Each row was made from one small tree. Brackets hold a mark, then the marks that hang from it, in alphabetical order. Every link used is in the known rows. Write each row's tree.
Known rows:
{N L Z}: -83; -153; -25; -17; -49; 65; 67; -33; 5; 102; -75; -177; -72; -156; 77; 34; 9; -69; -126; -36; 100; 10; 93; -36; -51; 203; -60; -17; 43; 198; -128
{H N}: -23; -148; -106; 18; 6; -17; 15; -87; 37; 133; -25; -65; 133; -141; 98; 47; -13; -112; -56; 51; -59; -52; -4; 50; -200; 218; -25; 32; -113; -45; 56
{N L {M Q T V W} Z}: -192; 30; 113; -99; -237; -142; 73; -49; 9; 204; 138; -134; 208; -235; -25; 189; -60; -115; -100; -178; -28; -215; 261; -555; -102; 187; -33; -62; -34; 89; -158
{S Q}: 26; -51; 35; 95; 41; 44; 0; -12; -63; 127; -91; -101; 6; -61; 182; 152; -9; -173; -61; 18; -53; -5; 126; -56; -72; 102; 35; 79; -12; -38; 84
{M {T S} W Y}: 34; -9; 48; -18; -43; -134; 97; 64; 51; 246; 67; 45; 403; -82; 85; 111; -2; -296; -45; -94; -99; -244; 79; -310; -211; -115; 35; -49; -36; 40; 91
{R {N {M Q T {V X} W Y}}}: 21; 162; 79; -143; -231; -260; 10; 51; -7; 210; -13; 120; 393; -225; -7; 129; 3; -108; 97; -122; -109; -356; 277; -626; -349; 55; -32; -128; -1; -189; -34
{W {M Q T {V {X {P S}}} Y}}: 163; -78; 16; 81; -105; -147; -94; 87; -139; 302; 46; 20; 331; -112; -149; 24; -31; -93; 10; 94; -125; -259; 164; -641; -297; 17; -175; 63; -114; -226; -97
{Z {N L {M Q T V W Y}}}: -76; 69; 114; -90; -227; -240; 40; -71; 56; 300; 51; 104; 367; -75; 46; 279; -10; -165; -13; -229; -15; -309; 292; -606; -176; 157; 26; -79; -63; -93; 19
{T {S {Q {M W}}}}: 30; -1; 79; 128; -80; 15; 216; 70; -145; 164; -18; -16; 124; -67; 269; 155; 28; -272; -142; -8; -133; -30; 83; -156; -96; 14; 17; 104; -38; 120; 177
{G {V {X P}}}: 185; -110; -16; 68; 103; -50; 113; 10; -251; 124; -140; 34; 72; -267; 83; -112; 8; 53; -17; 90; 78; -57; 8; -155; -137; 159; -17; 41; -133; -28; 54
{M T {V {X {P S} Y}} W}: 210; -176; 158; 70; -39; -204; 75; 110; -191; 266; 101; -62; 374; -149; -65; -4; -179; -135; -91; 30; -156; -156; 33; -602; -230; 168; -127; 130; -122; -165; -62
{X {P {S {Q M}}} Y}: 203; -237; 85; 121; 21; -35; 162; 115; -194; 164; -27; -149; -95; -68; 206; 130; -91; -194; -165; 197; -8; 62; -7; -247; -114; 267; -151; 266; -106; -36; 17
{V {M T W}}: -52; -15; 144; -15; -3; -143; 1; 24; 15; 202; 37; -61; 206; -126; -39; 123; -177; -123; 29; -51; -117; -46; 57; -328; -172; 5; 25; 29; -10; -13; 27
{H {N Z}}: -75; -146; -93; -46; -51; 26; 52; -63; 31; 114; -19; -127; 37; -185; 112; 48; 5; -112; -83; 64; -21; -66; -8; -35; -185; 261; -72; 9; -70; 33; 6
{V M {X Y}}: 141; -127; 141; 40; -19; -83; 23; 85; -144; 169; -223; -3; -38; -76; -30; -45; -143; 13; 105; 16; -36; 41; 108; -220; -192; 164; -97; 118; 26; 9; -62
{M Q {T S} {V {X P}} W Y}: 124; 52; 67; 10; -183; -293; 113; 158; -207; 316; 112; 180; 527; -116; -24; 61; 1; -217; 13; -106; -171; -387; 226; -704; -253; -94; -49; 21; -27; -124; 16
{S {Q {M Y}}}: 93; -52; 48; 67; -39; 21; 75; -1; -104; 138; -126; 16; -4; -96; 246; 168; 9; -239; -27; 57; -14; -86; 66; -149; -193; 60; -63; 102; -65; -38; 140
{S {Q {M T W Y}}}: 19; 21; 176; 22; -55; -82; 107; -10; -70; 220; 28; -1; 200; -119; 244; 254; -54; -334; -49; -29; -103; -173; 87; -377; -245; -44; -27; 103; -92; -72; 160
{T {S {Q {M V}}}}: 64; -3; 12; 195; -109; 56; 130; 47; -185; 124; -67; 44; 84; -50; 243; 54; 78; -259; -129; 84; -170; -59; 110; -182; -149; 88; 13; 112; -102; -14; 204
{X {P S}}: 121; -241; -80; 51; 78; -53; 29; 98; -52; 137; -2; -129; 109; -128; 9; 33; -94; -94; -117; 140; 6; 23; -71; -126; -78; 188; -58; 79; -43; -25; -54
{W M}: 64; -57; -53; 92; 20; 69; -28; -27; -12; 106; -126; -117; -31; -143; -1; 69; 4; -38; -74; 91; 7; -28; 48; 17; -109; 48; -72; 8; -112; -5; 9
{P {S {Q {M T}}} {X Y}}: 164; -238; 168; 72; 53; 70; 81; -16; -83; 176; 3; -218; 82; 41; 164; 85; -160; -289; -127; 131; -226; 49; 66; -296; -192; 254; 43; 188; -101; -92; 45
{G {V {M W Y} X}}: 98; -57; 146; 15; 10; -105; 84; 41; -137; 249; -118; 208; 249; -218; -12; -21; -73; -5; 166; -85; -2; -134; 8; -377; -266; -2; -58; -87; -24; 50; 73
{W {M {T S} Y}}: 89; 3; -41; 48; -25; -12; 3; 43; 58; 230; -32; -13; 213; -74; 20; 34; 69; -214; -72; 53; -38; -207; 111; -200; -211; -116; -28; -8; -104; 19; 73
{X {P {S Q}}}: 114; -193; 1; 114; 47; 0; 19; 95; -87; 184; 5; -179; 47; -65; 124; 122; -72; -152; -135; 120; -38; 43; 36; -185; -55; 191; -45; 146; -12; -37; -18
{Q {M T W}}: -6; -2; 107; 3; -5; -81; 131; -31; -75; 137; 16; -59; 198; -198; 130; 124; -99; -225; -84; 33; -99; -92; 5; -236; -194; 20; 24; 52; -146; -39; 100
{G {V {M Q W Y} {X P}}}: 135; -41; 117; -20; -29; -245; 137; 118; -237; 311; -42; 228; 223; -205; -43; 52; -67; 31; 169; -68; 21; -212; 93; -573; -202; -6; -100; -24; 11; -3; -9

Write each row's tree:
-93; -18; 72; -58; -151; -150; 101; -49; 22; 213; -47; -16; 132; -63; 102; 275; -28; -46; -50; -181; 57; -87; 251; -266; -14; 245; 62; -48; 30; 85; -45 : {Z {N L {M Q W}}}
159; -56; 37; 94; -113; -124; 164; 86; -312; 108; -36; 51; 198; -266; 42; 2; -94; -45; -85; 73; -93; -108; -20; -372; -184; 137; -151; 129; -126; -126; 71 : {Q {M {V {X P}} W}}
147; -178; 152; 78; -57; -167; 21; 217; -126; 315; -11; 18; 213; -72; -7; 120; -170; -90; 35; -13; -99; -10; 65; -542; -178; 73; -181; 135; 93; -4; -50 : {V {M W Y} {X {P {S Q}}}}
119; 31; 181; 58; -115; -234; 89; 231; -158; 353; 25; 67; 276; -42; 82; 79; -77; -173; 13; -67; -127; -132; 201; -620; -204; -80; -70; 163; 68; 2; 59 : {V {M {T {S Q}} W Y} {X P}}
2; 3; 104; 83; -1; 2; 63; -46; -113; 135; -60; -118; 7; -106; 271; 146; -27; -262; -90; 87; -103; -13; 115; -192; -181; 77; 40; 168; -112; -91; 136 : {S {Q {M T}}}
37; 89; -13; 62; -140; -65; -17; 27; -12; 276; 35; 93; 330; -48; -56; 97; 93; -223; -10; 3; -133; -345; 232; -441; -253; -145; -31; -33; -124; -104; 62 : {W {M Q {T S} V Y}}
-75; -80; 30; -138; -131; -61; 30; -28; 141; 149; -40; -163; 43; -241; 58; 78; -20; -99; -73; -80; 155; -120; 152; -301; -145; 197; -63; -19; -30; 140; -154 : {N L {M T Y} Z}
-18; -28; 41; 47; -13; -86; 8; 90; 6; 202; -49; -20; 162; -37; 19; -10; -65; -164; -16; 4; -116; -1; 108; -237; -149; -4; 82; 73; 3; 51; 56 : {V {M {T S}}}
208; -18; 112; 107; -158; -136; 141; 104; -304; 197; -22; 105; 203; -191; 160; 115; -39; -143; -45; 25; -109; -194; 69; -513; -242; 63; -196; 158; -97; -144; 115 : {S {Q {M {V {X P}} W Y}}}
128; -152; 65; 70; 1; -86; 63; 91; -93; 231; 44; -86; 124; -93; 203; 145; -72; -296; -121; 149; -64; -65; 25; -418; -216; 96; -95; 204; -96; -124; 58 : {X {P {S {Q {M T Y}}}}}
127; -122; 84; 92; -61; -143; 99; 88; -222; 203; 79; -21; 376; -224; 2; -13; -157; -155; -100; 103; -206; -100; -29; -554; -253; 133; -109; 126; -161; -156; 19 : {Q {M T {V {X {P S}}} W}}
-136; -159; -96; -49; -218; 1; 39; -112; 76; 113; 16; -149; 46; -250; 54; 17; 7; 1; -151; -24; 33; -68; 84; -165; -165; 448; -127; -14; -128; 99; -90 : {H {N L {M V} Z}}
88; 18; 180; -54; -34; -299; 97; 82; -230; 343; 38; 194; 323; -212; -37; 54; -97; -40; 165; -63; -32; -263; 144; -710; -266; -53; -53; 7; -26; -61; 1 : {G {V {M Q T W Y} {X P}}}
-17; 50; 67; -51; -85; -192; 104; 61; 9; 299; 100; 93; 465; -46; 50; 185; 19; -317; 1; -138; -131; -319; 204; -440; -204; -158; 56; -57; 22; 26; 34 : {M Q {T S} W Y}
-4; -67; -29; 36; -135; -38; 22; -75; 23; 128; -140; -23; 48; -96; 95; 108; 13; -3; -103; -56; 68; -44; 143; -181; -68; 367; 29; -18; -100; -36; 48 : {Z {N L {M V}}}
16; 43; 100; 122; -66; 3; 25; -55; -155; 139; -11; -47; 88; -111; 209; 103; -20; -261; -110; 81; -173; -94; 114; -316; -213; 83; 16; 156; -163; -187; 198 : {S {Q {M T V}}}
164; -87; 116; -8; 11; -183; 125; 118; -208; 259; -68; 188; 195; -254; -13; -29; -98; 47; 118; -6; 55; -136; -26; -460; -230; 35; -136; -12; -45; 13; 50 : {G {V {M W Y} {X P}}}
240; -43; 148; 175; -189; -142; 274; 191; -375; 219; -22; 63; 138; -102; 195; 22; -18; -184; -153; 46; -146; -129; 123; -480; -159; 127; -165; 236; -92; -16; 111 : {T {S {Q {M {V {X P Y}} W}}}}
49; -21; -16; 3; -105; -92; -21; -8; -62; 166; -36; 130; 253; -85; -24; 141; 18; -174; 68; -35; -88; -276; 154; -322; -216; 6; -39; -61; -36; -142; 24 : {M Q V Y}
9; 38; 210; 65; -7; -110; 135; 57; -39; 356; 46; 150; 302; -80; 154; 102; -5; -243; 32; -75; -108; -183; 115; -499; -233; -124; 63; -15; -35; 93; 217 : {G {V {M {T {S Q}} W Y}}}
105; -43; -19; -52; -74; -89; 36; 3; 85; 139; -225; 55; 89; -106; 114; 168; 7; -77; 19; -8; 86; -118; 76; -178; -147; 205; 26; -12; -57; -98; 101 : {Z {N {M Y}}}
-46; 89; 63; 43; -112; -158; 87; 24; -83; 246; 143; 65; 463; -52; 13; 122; -6; -284; -40; -110; -239; -283; 207; -464; -160; -76; 96; -50; -54; -48; 75 : {M Q {T S} V W}
190; -94; 148; -1; -15; -231; 39; 131; -183; 226; -94; -73; -3; -118; -28; -53; -169; -6; 29; 68; -12; -1; 108; -425; -185; 151; -108; 236; -33; -77; -78 : {V {M T} {X P Y}}
75; 34; 210; 23; -128; -218; 49; -10; -202; 266; 36; 50; 362; -100; -28; 92; -94; -181; 42; -123; -202; -274; 244; -576; -268; 46; -41; 52; -60; -165; -33 : {M Q T {V {X Y}} W}
-23; 65; -1; 65; -34; -28; 10; 9; -29; 227; 9; -61; 157; -34; 8; 91; 74; -195; -63; 22; -106; -164; 247; -233; -129; -91; 51; 21; -63; 17; 13 : {W {M Q {T S}}}
-101; -195; -86; -137; -179; -37; 68; -71; 160; 159; -29; -111; 24; -229; 94; 73; 19; -48; -97; -58; 147; -104; 69; -120; -192; 368; -163; -32; -68; 173; -141 : {H {N L {M Y} Z}}
83; 14; -13; 63; -118; -59; 100; 45; -83; 161; -22; 133; 330; -111; 115; 0; 67; -302; -62; 58; -129; -230; 51; -339; -284; -33; 4; 41; -157; -80; 195 : {Q {M {T S} V Y}}
-67; -13; 99; -20; -54; -155; 32; 51; -57; 210; 2; 9; 160; -61; -58; 201; -149; -92; 87; -91; -105; -73; 141; -316; -116; 1; -5; -13; 82; 36; -32 : {V {M Q W}}
113; -84; 62; 22; -51; -75; -36; 78; -71; 169; -213; 101; 104; -103; -47; -21; -98; -17; 164; -31; -37; -33; 80; -255; -228; 45; -87; 27; 71; -16; -20 : {V {M Y} X}
163; 40; 120; 98; -158; -200; 101; 154; -195; 320; 85; 110; 419; -104; 111; 68; 3; -239; -91; -69; -175; -286; 202; -638; -229; -51; -57; 117; -47; -120; 118 : {M {T {S Q}} {V {X P}} W Y}
-66; 43; 113; -32; -16; -159; 51; -49; -41; 219; 101; -50; 291; -97; 29; 219; -81; -240; 0; -97; -137; -193; 184; -343; -153; -36; 61; -21; -24; -62; -6 : {M Q T W}
33; -17; 8; 69; -22; -12; 125; 30; -94; 132; -65; -29; 149; -108; 181; -11; 24; -271; -105; 83; -104; -52; 58; -138; -163; 26; 82; 93; -112; 18; 127 : {Q {M {T S}}}
-67; 58; 196; -14; -74; -214; -17; 42; -143; 265; -10; 24; 275; -86; -69; 115; -161; -98; 140; -126; -190; -102; 233; -510; -214; -34; 15; 40; 79; -49; -71 : {V {M Q T W} X}
115; 48; 105; 72; -171; -130; 144; 78; -177; 224; -7; 191; 483; -167; 83; -27; 7; -267; -10; -44; -208; -259; 74; -512; -324; -72; -59; 26; -108; -63; 160 : {Q {M {T S} {V X} W Y}}
120; -85; 131; 153; -84; -22; -21; 14; -154; 232; -47; 70; 295; -85; 147; 35; -27; -286; -13; 68; -223; -103; 97; -525; -348; 86; -70; 133; -107; -209; 99 : {P {S {Q {M T {V X} Y}}}}
181; -217; 151; 101; -4; -86; 218; 132; -192; 220; 55; -136; 30; -90; 191; 199; -143; -224; -181; 124; -52; 8; -16; -344; -118; 200; -155; 232; -95; 14; 10 : {X {P {S {Q {M W}}}} Y}
156; -3; 78; 113; -117; -36; -9; -13; -215; 200; -140; 8; 59; -81; -90; 26; 11; -17; 36; 35; -112; -174; 245; -345; -212; 93; -161; 63; -98; -123; -70 : {W {M Q {V {X Y}}}}
